Every row comes from one small tree of marks. Brackets hold a mark, then the marks that hang from it, in alphabetical order. Every link used is in the known rows. Which tree was each row made from?
Known rows:
[gori nepa]: [-19  -4   1  -6   6  -4   2   0  -1  -7  -4  -2   2   6  -6   7   7  -4
   2]
[zumi [zenobi ludora lutug]]: [18 -5 -7 15 15 19 22 -2  4  1  8 -7 27  8  0 -1  3  4 -9]
[fovu zenobi]: [18  5 -2 11  1 -3 -9  0  9  0  0 -7 11 -2 -3  2  6  1  6]
[zumi [tilob [nepa gori] tureni] [zenobi ludora lutug]]: [ 25  -2 -20  12  11   8  38  13  -1   4 -15   6  40   6 -16   8   2 -13
  -6]
[tilob nepa zumi]: [ 10  -1 -13   9 -12   6  11   4   1  -6  -9  10   9  -9 -12   6   8   8
 -13]
[tilob tureni]: [  4   0  -6   1  -4   4   1  10  -1   1 -10   7  -4   2 -10   5   1  -4
  -3]
[zumi [zenobi lutug]]: [  2  -5 -14   7  11   5  11   7   5   0  15  -5  31   4  -1   3  -1  -3
  -9]
[tilob fovu nepa [tureni disum] [zumi zenobi]]: [ 48   9 -17  24   3  23  31  28  11   2 -18  20  46 -13 -21  14  18   2
 -14]
[nepa gori]: [  3   0   6  -1   2  -9  12   3  -5   5  -6  10  12  -6  -2   3   0 -13
  10]
[zumi tilob [zenobi ludora lutug]]: [ 15   0  -8  12  19  17  26  -5   8  -1   5 -17  32  10   4  -2  -2   9
 -10]
[fovu [tilob [nepa gori] zumi] [zenobi ludora lutug]]: [ 33   0 -22  22   3  16  29   7  15   0 -19   1  66  -7 -12  11  13   5
  10]
[tilob fovu nepa]: [  8   3 -10   2   0 -10  11  16   5  -2  -6  13  13  -6 -14   1   5   1
  -3]
[zenobi lutug]: [ -9  -7 -12  -2   2   4   4   4   5   0   4   1  23   3   2   0  -1  -1
  -3]
[fovu [tilob [nepa gori] tureni zumi] [zenobi lutug]]: [ 21   0 -36  16  -4   6  18  25  14   0 -24  10  64  -9 -24  20  10  -3
   7]
[tilob zumi]: [  5   0  -1  10  -6  13  10  -1   3  -4  -5   5   8  -8  -5   4   3  13
 -11]
[zenobi ludora lutug]: [ 7 -7 -5  5  5 20 15 -4  4  1 -1 -2 20  8  3 -4  3  5 -2]
[tureni disum]: [21  5  2  2  5 20  3  3  4  7 -8 -1 20 -2 10  1  9 -8  9]
[zenobi ludora]: [16  0  7  7  4 14 11 -9 -1  1 -6 -2 -3  5  2 -4  4  6 -1]
[zumi [tilob nepa [tureni disum]] [zenobi ludora]]: [ 53  11 -12  17  12  30  25   7   5   6 -21  -6  26   7  -5   6  13  -5
  -6]
[tilob [nepa gori] [tureni disum]]: [ 32   3 -11   2  -3   8  16  20  -4  12 -26  22  27  -6  -9  11  14 -30
  12]

Which tree is each row?
[ -3  -1 -15   4  15   1  14   3   8  -2  10 -14  36   5   3   3  -6   3
  -9]
[zumi tilob [zenobi lutug]]
[  4   9  -5   1   6  -3  14  18   7  -1 -15   6  16   0 -12   3  -3  11
  -4]
[zumi [tilob fovu tureni]]
[ 51  12 -21  21  -1  19  18  23  13   7 -36   9  60 -13 -15  21  20 -10
  19]
[fovu [tilob [nepa gori] [tureni disum] zumi] zenobi]
[ 44   5 -24  13   5   8  21  36  18  11 -24  24  75 -10 -17  11  19 -22
  18]
[tilob [fovu [zenobi lutug]] [nepa gori] [tureni disum]]
[ 30   7 -23  19  -6   1  16  20   9   0 -28  10  41 -11 -26  21  11  -2
  11]
[fovu [tilob [nepa gori] tureni zumi] zenobi]
[ 20   5 -28  18   0  11  20  19   5  -5 -13   1  26  -3 -24  19   5   9
 -14]
[fovu [tilob nepa tureni [zumi zenobi]]]
[ 30   2 -33  15   5  16   8  15  15  -1 -19  -6  42  10 -16   9  11   3
   6]
[fovu [tilob nepa tureni] [zenobi ludora lutug]]
[ 33   3 -17  13 -12  30  14  15   4   2 -24  17  24  -9 -12  12  18  -3
  -8]
[tilob nepa [tureni disum] zumi]
[ 46  13  -5  17   6  17   6  23  19   7 -19   7  40  -6  -8   6  16  -3
  15]
[tilob [fovu zenobi] [tureni disum]]
[ 14  -1  -7   9 -10  -1  22   7  -4   0 -14  21  21 -16 -16   9   7  -6
  -5]
[tilob [nepa gori] zumi]
[ 23  14  -8  12   6  -6   6  17  17  -1 -16  -1  26  -2 -14   4   2  11
   4]
[zumi [tilob [fovu zenobi] tureni]]
[ 49   8  -7  30  -1  15  23   7  15  -5 -15   9  33 -12 -21   2  17  21
  -8]
[tilob [fovu [zenobi ludora]] nepa zumi]
[ 42   0 -13  28   1  11  39  15  16   0 -17  21  65 -15 -22   5  16   6
   0]
[tilob [fovu [zenobi ludora lutug]] [nepa gori] zumi]
[ 45   7 -19  17  14  42  10  13  23   7 -23 -14  61  10   3   7  15   2
  19]
[fovu [tilob [tureni disum]] [zenobi ludora lutug]]
[  5   4 -20  -2  -5  -4   4  11   0  -3 -16   4   1   3 -15   7   0  -3
  -5]
[zumi [tilob nepa tureni]]
[ 23   8 -16  20  -2  16   3  12  16  -4 -18  -5  30  -4 -16  15   7  17
   3]
[fovu [tilob tureni zumi] zenobi]
[ 40   9 -16  26   1  20  12  -1  15  -5 -18  -9  30  -4 -13   9  15  20
   2]
[fovu [tilob nepa zumi] [zenobi ludora]]
[ 26   7 -17   0   4   9  16  24   2  11 -31  10  41  -3  -7  15  12 -23
  22]
[fovu [tilob [nepa gori] [tureni disum]]]
[  4   1 -21   6   9   4  -4   9  19  -1   0 -16  48   4   2   7   1   5
  14]
[fovu tilob [zenobi lutug]]
[ 26   8 -17   0   0  15   6  13   5   4 -25   3  20   1  -4   7   9 -10
   2]
[zumi [tilob nepa [tureni disum]]]
[24 -2 -8 15  7 19  5 -3 13  1  0 -9 31  5  0 -2  8  6  5]
[fovu [zenobi ludora lutug]]
